Known rows, with every step that occurs:
L, R: [-0.75 -0.32 -0.07 -2.29 -0.57 -2.31 -1.95  1.88  1.58 -1.31  1.19  1.56
 -1.20  1.60  0.95 -1.35  1.84  0.91 -0.01  0.24  2.61 -1.30  0.14  1.17
  0.16 -1.91]
Y, U, R: [-0.48 -0.14  0.00 -0.95  0.49  0.11 -2.55 -1.05  0.92  2.26  0.86  0.13
 -1.64  1.92 -0.58 -0.69  0.08  1.39  1.17 -0.16  1.11  1.70  0.43  1.15
  0.17 -0.93]
F, V, A: [ 0.34  0.05 -0.72 -0.50  0.59 -0.58  1.64 -0.73 -0.38 -1.20  0.59  0.49
 -4.62  1.90  1.40 -1.05 -0.31  3.23 -0.18 -0.72  2.34  0.97 -3.99  1.44
 -1.49 -0.25]
A, R, U, V, H: [-1.09  0.60  1.85  0.36 -1.42  1.84 -0.88  0.02  0.53 -0.05 -0.42  4.38
  1.76  3.47  2.16 -0.01 -2.51  0.61 -3.72 -1.18 -0.18 -1.60  1.13  0.21
 -2.35  2.15]
T, R, U, V, A: [ 0.72  0.33 -0.10 -0.99  0.96  1.74 -3.13 -1.44 -1.01 -0.45  0.30  4.20
 -2.99  4.01  1.74 -1.75 -2.94  1.39 -1.10 -2.60 -1.54 -1.57 -0.94  0.00
 -3.20  0.13]
R, L, T: [ 1.46  3.09 -0.35 -1.23 -0.43 -2.07 -1.31  0.75 -0.79  0.72  1.35  1.02
 -1.28  0.56  1.07 -1.10  3.87  0.01 -1.21  0.26  0.99  0.12 -1.49 -1.73
  1.31 -2.32]
H, V, F: [-0.36  3.09 -0.61 -3.53 -1.26 -1.66  3.94  1.49 -1.25 -0.62  1.64  0.89
 -1.15  0.75  2.07 -1.36 -0.72  1.59 -0.33 -0.74  0.29 -0.76 -0.40 -2.04
  0.91  0.01]
H, V: [ 0.18  1.99 -0.76 -2.03 -2.62 -2.20  2.71  0.43 -1.18 -1.13  1.15  0.83
 -1.65  1.11  2.71  1.25 -0.74  0.96 -0.82  0.71  1.20  0.67 -1.22 -0.96
  0.96 -0.03]
A, R: [-0.62 -0.50  1.25 -1.43 -1.74 -2.04 -0.14  2.31 -0.76 -0.94  0.65  1.67
 -0.07  0.91  1.69 -0.76  0.13 -0.80 -0.74 -0.30  0.56 -0.60 -1.30 -0.10
 -0.01 -1.52]
V, F: [-0.61  2.11 -1.55 -2.85 -0.47 -0.64  1.67  2.04 -0.14  0.11  1.22  1.50
 -0.76  0.04  0.85 -3.29  0.71  2.05  0.15 -1.68  0.38 -1.29 -0.15 -0.83
  0.70 -0.26]
L, R, A: [-0.19  0.60 -0.40 -1.33 -1.00 -1.93 -1.84  1.95  0.78 -1.16  1.63  2.45
 -2.34  1.61  3.29 -0.81  2.09 -0.74 -0.90 -1.32  1.70 -0.41 -1.75  2.56
 -1.61 -3.79]
R, A, K: [ 0.21 -0.29 -1.84 -0.24 -3.50  0.82  1.26  2.06 -1.23 -1.05  1.49  1.70
 -0.04  1.40  5.49 -0.11  0.98  0.47 -0.53 -0.84  0.79  2.38 -1.42  2.24
 -2.16 -3.36]
T, R, U: [ 0.08  2.39 -0.52 -1.57 -2.99 -0.24 -3.10 -0.95 -0.75 -0.15  0.10  4.65
 -0.68  1.46  1.15 -1.46 -1.70  0.71 -0.19 -1.24 -1.45 -0.95  1.31  0.45
 -0.97 -2.08]
L, T: [ 1.03 -0.10 -0.11 -2.47 -2.02 -1.73 -0.48  0.45 -0.16  0.73  0.94 -0.99
 -1.12  0.40  1.52 -0.95  1.86  1.17 -0.45  0.66  2.18  0.10 -0.94 -0.33
  2.53 -2.08]
A, R, U, V: [ 0.14  0.34  2.55 -0.68 -1.20  0.60 -1.64  0.12 -1.75 -0.78 -0.09  3.32
  0.25  2.70  2.80  0.17 -2.07 -1.03 -2.35 -2.14 -1.35 -0.58  0.16 -1.10
 -1.02  1.00]
U, V: [-0.10  0.85 -0.51 -0.32  0.48  0.00  0.94  0.71  0.38 -0.77  0.67  1.46
 -1.25  1.49  2.98  0.20  0.38  1.33 -0.86 -1.16  0.63 -0.11 -0.46 -1.02
  0.12  2.19]
L, T, R: [ 0.43  0.18  0.92 -2.19 -1.40 -2.38 -1.96  0.44  0.60  0.46  1.09  0.35
 -1.02  0.85  1.41 -1.62  1.10  1.03  0.53  0.71  0.77 -1.25  0.41 -0.63
  1.41 -3.95]
A, V: [-0.90  0.77 -1.90 -1.06 -1.79 -0.64  1.46  0.50 -1.97 -0.48 -0.04  1.54
 -2.63  1.43  1.90  0.80  0.02  2.49 -1.74  0.64  0.89 -1.10 -0.91 -0.03
 -0.17 -0.19]
H, V, A, R, U, Y: [ 0.62 -0.23  0.90 -2.71 -3.82  0.49  0.34 -0.19 -3.45 -1.08 -0.76  1.83
 -1.95  3.10  2.18  1.30 -3.75  0.31 -1.95 -1.37 -1.54  1.89 -2.55 -1.73
 -0.22 -0.14]
U, R: [-0.67  0.31  0.27 -1.15 -1.05 -1.11 -1.66  1.33  0.90  0.90  0.49  0.34
 -0.35  0.56  0.60 -0.25  0.83  0.83  0.70 -0.19  1.85  0.17  0.21  0.20
  0.10  0.07]
L, T, R, U: [ 1.25  1.24  1.04 -2.65 -3.19 -0.86 -3.98 -1.51 -0.69  0.90  0.38  2.19
 -0.73  1.53  1.09 -1.68 -0.70  0.74 -0.31 -0.38 -0.41 -1.03  1.31 -0.28
  0.86 -3.96]
V, H: [-1.26  1.28 -2.38 -0.33 -2.14  0.03  1.24  0.91  2.14  0.22  0.33  2.60
  0.47  1.12  0.86 -0.85  0.31  2.87 -1.76  0.80  2.41 -0.81  0.08  1.61
 -0.61  0.90]
F, V, H: [-1.35  2.35 -0.58  1.10 -1.13 -0.21  2.97 -0.55  2.55 -0.58  0.16  1.88
 -0.89  1.20  1.48  0.08  0.15  4.24 -1.38  0.87  2.82  0.39 -0.17  1.68
 -1.10  1.11]
H, V, A, R, T, L: [ 1.17 -0.83  1.01 -3.40  0.26 -2.17  0.86  1.16 -3.20  0.13  0.02 -0.67
 -1.21  3.82  2.56 -1.36 -0.80 -0.33 -0.07  1.90  0.35 -1.75 -5.12 -3.01
 -1.31 -1.68]
U, Y: [-0.44  1.36 -2.13 -0.94 -2.90  0.02  1.34  1.28  0.43 -0.48 -0.55  0.95
 -0.78 -0.07  1.97  0.75  1.09  2.57  0.38 -0.90  0.04  2.37 -0.11 -1.32
  2.47  1.00]
U, R, A: [ 0.02  1.12  0.06 -0.22 -1.58 -0.71 -1.35  1.38  0.23  1.03  1.04  1.24
 -1.48  0.62  3.05  0.22  1.06 -0.85 -0.12 -1.63  0.81  1.08 -1.67  1.46
 -1.79 -1.92]
T, L, R: [-1.98 -0.45 -1.07 -1.35  0.08 -2.67 -2.43  2.91  1.73 -0.61  1.25  1.13
 -1.30  2.31 -0.12 -2.55  2.99  1.54  1.33  0.29  1.65 -2.17 -0.29 -0.66
 -1.38 -2.77]

Rows:
[-1.49  0.45 -1.38 -0.30 -0.31 -2.30 -2.25  2.94  0.99 -0.43  1.80  2.05
 -2.46  2.32  2.17 -2.14  3.26  0.03  0.55 -1.26  0.45 -1.31 -2.10  0.74
 -3.10 -4.60] | T, L, R, A
[-1.82  1.54  0.41 -1.92  1.94  0.50 -2.71  1.81  0.76  0.12  1.02  2.80
 -0.70  3.75  0.28 -4.19  0.77  2.21  0.31 -3.06 -1.13 -3.70  2.06 -2.83
 -2.39 -0.26] | T, L, R, U, V, F
[ 1.44  0.30  1.88 -3.46 -1.20 -1.62 -0.30  0.98 -1.49  0.09 -0.76  0.65
  1.58  1.08  3.41 -0.73  0.47 -1.12 -0.57  1.26  0.92 -0.91 -1.75 -0.91
  1.71 -0.89] | A, R, T
[ 1.30  0.45  0.54 -4.18  0.03 -1.83 -2.14  0.52  0.69 -0.13 -0.22  0.49
  0.40  1.74  2.61 -1.14  2.27  0.52  0.18  1.72  3.12 -1.47 -0.30  0.34
  1.96 -1.40] | L, R, T
[ 0.75  0.09 -1.59 -2.66 -1.03 -1.34  2.10  0.14 -1.90 -1.11  1.40  0.68
 -3.71  2.47  1.92 -0.08 -1.53  1.46 -1.24  0.22  1.71  0.33 -3.90 -0.06
 -0.69 -0.24] | H, V, A
[ 1.21  1.03  2.26 -1.52 -0.84  0.27 -3.45 -1.75 -0.26  0.60  0.37  1.94
 -0.70  2.68  2.51 -0.58 -1.09  0.92 -0.99 -1.17 -1.09 -1.25  1.74 -1.51
  0.40 -1.61] | L, T, R, U, V
[ 0.07  0.45 -0.74 -0.13  2.06  1.29  0.02 -1.65  0.35  0.63  0.97  1.25
 -2.46  2.86  1.90 -0.06 -0.29  2.04 -0.48 -1.23 -0.25  1.46 -0.15  0.01
  0.21  1.22] | Y, U, V
[-0.13  4.64 -0.70 -0.07  0.49 -1.99 -1.91  1.17 -0.09 -0.60  1.38  4.73
 -1.27  0.80  0.91 -1.61  2.22 -0.29 -0.12 -0.50 -1.30 -1.14 -0.07 -1.22
 -1.75 -2.22] | T, R, L
[ 2.20 -2.34  2.03 -2.59  4.30  1.72 -1.38 -1.85 -1.94  1.29 -0.27 -0.06
 -1.94  4.83  2.76 -1.38 -1.54  0.12 -1.13 -0.21  0.08  0.04 -3.80 -0.16
 -0.51  0.46] | Y, U, V, A, R, T
[ 0.81  2.33  1.61 -0.97  0.31 -2.10 -3.45  0.91  0.21  2.01  1.16 -0.23
 -0.57  0.77  0.07 -0.74  3.93 -0.54 -0.22  0.41  1.66  0.10 -0.24 -1.89
  0.70 -2.04] | U, R, L, T
[ 0.03  0.75  0.05 -2.64 -2.43 -0.79 -3.93 -0.09  0.10 -0.74  0.37  3.28
 -0.88  2.23  0.73 -1.28  0.19  0.62 -0.93 -0.81  1.49 -0.97  1.08  1.42
 -0.40 -1.79] | L, R, U
[-0.89  2.73 -2.01 -1.54 -0.73  0.23  2.76  1.56 -2.82  0.29  1.05  2.40
 -3.44  1.05  3.70 -1.25  0.24  1.64 -2.07 -2.32 -1.09 -1.65 -1.84  0.21
 -2.02 -2.23] | R, A, V, F
[ 0.78  1.76 -2.06 -2.31 -0.78 -1.13 -0.20  0.69 -0.72  1.20 -0.55  0.20
  0.39  1.20  2.15 -1.88  2.29  1.72  1.37  1.42  0.72 -1.14 -1.80 -2.27
  0.88 -0.57] | R, T, L
[-1.67  1.32 -0.39 -2.45  0.67 -0.90  0.46  2.51 -1.18 -0.56  1.42  2.22
 -3.44  2.30  3.05 -1.82  1.30  1.21 -1.86 -1.93  0.26 -3.02 -0.86  1.07
 -2.45 -3.79] | L, R, A, V, F
[ 1.89 -0.71  2.84 -2.49  1.31 -0.90  0.89 -0.75 -1.93 -0.66 -0.82 -0.38
 -1.84  2.42  3.22 -0.94 -0.63  0.86 -0.48  0.86  1.99 -0.07 -4.83  0.27
 -0.39 -0.89] | F, V, A, R, T
[-1.26  0.65 -0.95 -1.56 -1.77 -1.28 -4.42  1.02  0.32 -0.12  0.53  2.95
 -0.99  3.00 -0.46 -2.61  1.22  1.30  0.59 -0.69  0.38 -2.01  0.70 -0.38
 -1.81 -2.70] | T, L, R, U
[ 0.54 -2.18 -1.48 -2.39 -2.26  0.32  2.78  1.19 -2.38 -1.80  1.33 -0.32
 -1.51  3.45  3.32  0.10 -1.71  2.31 -0.62  1.16  2.27  1.58 -2.40  0.59
 -1.78 -1.39] | H, V, A, K
[-0.25  1.02 -0.44 -2.30 -3.42  0.30 -3.10  0.16  0.74 -0.80 -0.87  2.61
 -0.54  1.77  1.09  0.28  0.36  1.85 -0.30 -1.40  0.15  1.22  1.84 -0.26
  1.41 -0.51] | L, R, U, Y
[ 0.37  0.62 -0.41 -1.82  1.56  0.14 -3.20 -1.30  0.28  3.98 -0.42 -1.24
 -0.10  2.76 -0.02 -1.90  1.58  1.73  2.75  1.42  0.47  0.38 -0.37 -1.54
  0.44 -1.19] | Y, U, R, T, L
[ 0.85  1.56  2.65 -1.28 -0.29 -2.85 -1.93  1.98 -1.50  0.37  1.31  1.20
 -0.24  1.06  1.08 -1.23  3.27 -2.09 -1.73  0.28  0.27 -0.77 -1.80 -2.09
  0.60 -3.55] | A, R, L, T
[-1.24  1.07 -1.14  0.86  0.25  1.22  1.73  0.67  2.62 -0.14  0.41  2.53
  0.28  2.23  2.32  0.08 -0.11  2.96 -2.52 -0.19  1.72 -0.97  0.51  0.30
 -1.13  3.24] | U, V, H
[ 0.14  0.78  0.48 -0.87 -1.63 -1.47 -0.90  0.02 -1.93  0.51  0.86  1.15
 -3.67  1.88  4.25  0.47  0.61  0.57 -1.76  0.10 -0.79 -1.61 -1.42  0.44
 -1.36 -5.90] | L, T, R, A, V
[-3.48  0.38 -2.26  1.13 -0.38 -0.56 -0.53  2.37  1.22  0.21  0.82  2.93
 -2.45  4.12  1.90 -0.77  2.07  2.67 -2.48  0.73  1.28 -3.56 -1.00  1.44
 -5.21 -3.45] | T, L, R, A, V, H
[-0.42  1.57 -2.18 -0.20 -2.10 -0.21  1.59  0.54 -2.69 -0.23  0.49  2.42
 -3.86  1.47  4.33  1.26  0.20  0.79 -2.64 -0.89 -0.13 -0.17 -2.79  1.33
 -1.99 -2.16] | R, A, V
[-0.42  1.40  2.73 -2.17  0.10  1.27 -0.41  1.25 -1.74 -0.23  0.36  3.34
  0.69  2.30  2.18 -2.41 -2.01 -0.14 -1.87 -3.61 -2.19 -2.12  0.93 -2.16
 -1.04  1.05] | A, R, U, V, F
[-0.97  0.77 -0.15  0.11 -1.41 -0.23 -0.53  0.84 -1.62  1.06  0.31  1.13
 -3.13  1.66  3.51  1.67  0.24  0.34 -1.57 -0.68  0.43 -0.25 -1.68  1.10
 -2.55 -1.82] | U, R, A, V
[-0.30  2.68  1.09 -0.24 -0.05 -2.27 -1.00  2.51 -1.47 -0.78  1.09  3.61
 -0.22  0.90  1.22 -0.98  2.22 -2.04 -1.67 -0.57 -0.59 -0.58 -1.73 -1.47
 -1.22 -1.56] | A, R, L
[ 0.18 -1.55  1.37 -2.63 -0.92 -2.18  1.58  1.45 -2.69 -1.53  1.23  0.68
 -2.70  2.93  2.05 -0.12 -2.30 -0.63 -1.66  0.27  1.04 -0.53 -4.24 -0.40
 -1.53 -1.52] | H, V, A, R
[ 0.60 -0.73  1.80 -1.33  1.78 -1.42  0.43  0.34 -1.71  0.04 -0.64 -0.79
 -2.00  3.25  2.10 -2.25  0.58  1.58  0.91  0.89  0.96 -1.12 -5.04 -1.49
 -1.94 -1.75] | F, V, A, R, T, L
[-1.21  0.76  0.55 -0.44 -0.19  1.58 -2.73 -0.42  2.84 -0.42 -0.01  4.12
  0.64  4.13  1.42 -0.43 -0.72  2.28 -3.00 -0.81  1.94 -2.13  2.55  1.48
 -2.17  1.63] | L, R, U, V, H
[ 1.49 -0.61  2.93 -0.67  3.67 -0.87 -1.99  1.46 -1.90  0.04  1.51  0.75
 -2.44  3.53  1.62 -1.52  1.92 -1.52 -2.71 -1.05  0.17 -1.31 -3.95 -2.37
 -1.57 -1.31] | U, V, A, R, L, T
[ 2.31 -0.76  2.10 -4.57 -0.41 -1.76  1.32  0.15 -3.50 -0.51 -0.10 -0.29
 -1.00  3.06  3.61 -0.02 -1.90 -0.98 -1.49  1.70  1.44 -0.82 -4.73 -1.08
  0.27 -0.87] | H, V, A, R, T
[ 0.01 -2.68  1.64 -0.86  2.17  0.03 -0.20  1.87 -1.07 -1.23  0.77  1.30
 -2.41  3.41  2.25 -1.10 -1.17 -0.18 -1.76 -1.61  0.49 -1.30 -3.53 -0.38
 -2.27  0.74] | U, V, A, R
[-0.25  2.76 -0.99 -1.21 -4.09  0.90 -2.29 -0.74 -0.15 -0.17 -1.02  3.83
 -0.32  0.94  1.55  0.11 -1.40  2.01  0.45 -1.79 -2.74  1.27  2.16 -1.25
  0.74 -0.88] | T, R, U, Y
[ 0.21 -0.16  1.73 -0.54 -2.10  1.29 -0.24 -1.11 -1.93 -1.19 -1.26  1.69
 -2.83  2.56  1.65  0.35 -2.51  2.10 -0.90 -2.41 -0.92  2.58 -2.58 -0.29
 -0.83 -0.16] | F, V, A, R, U, Y
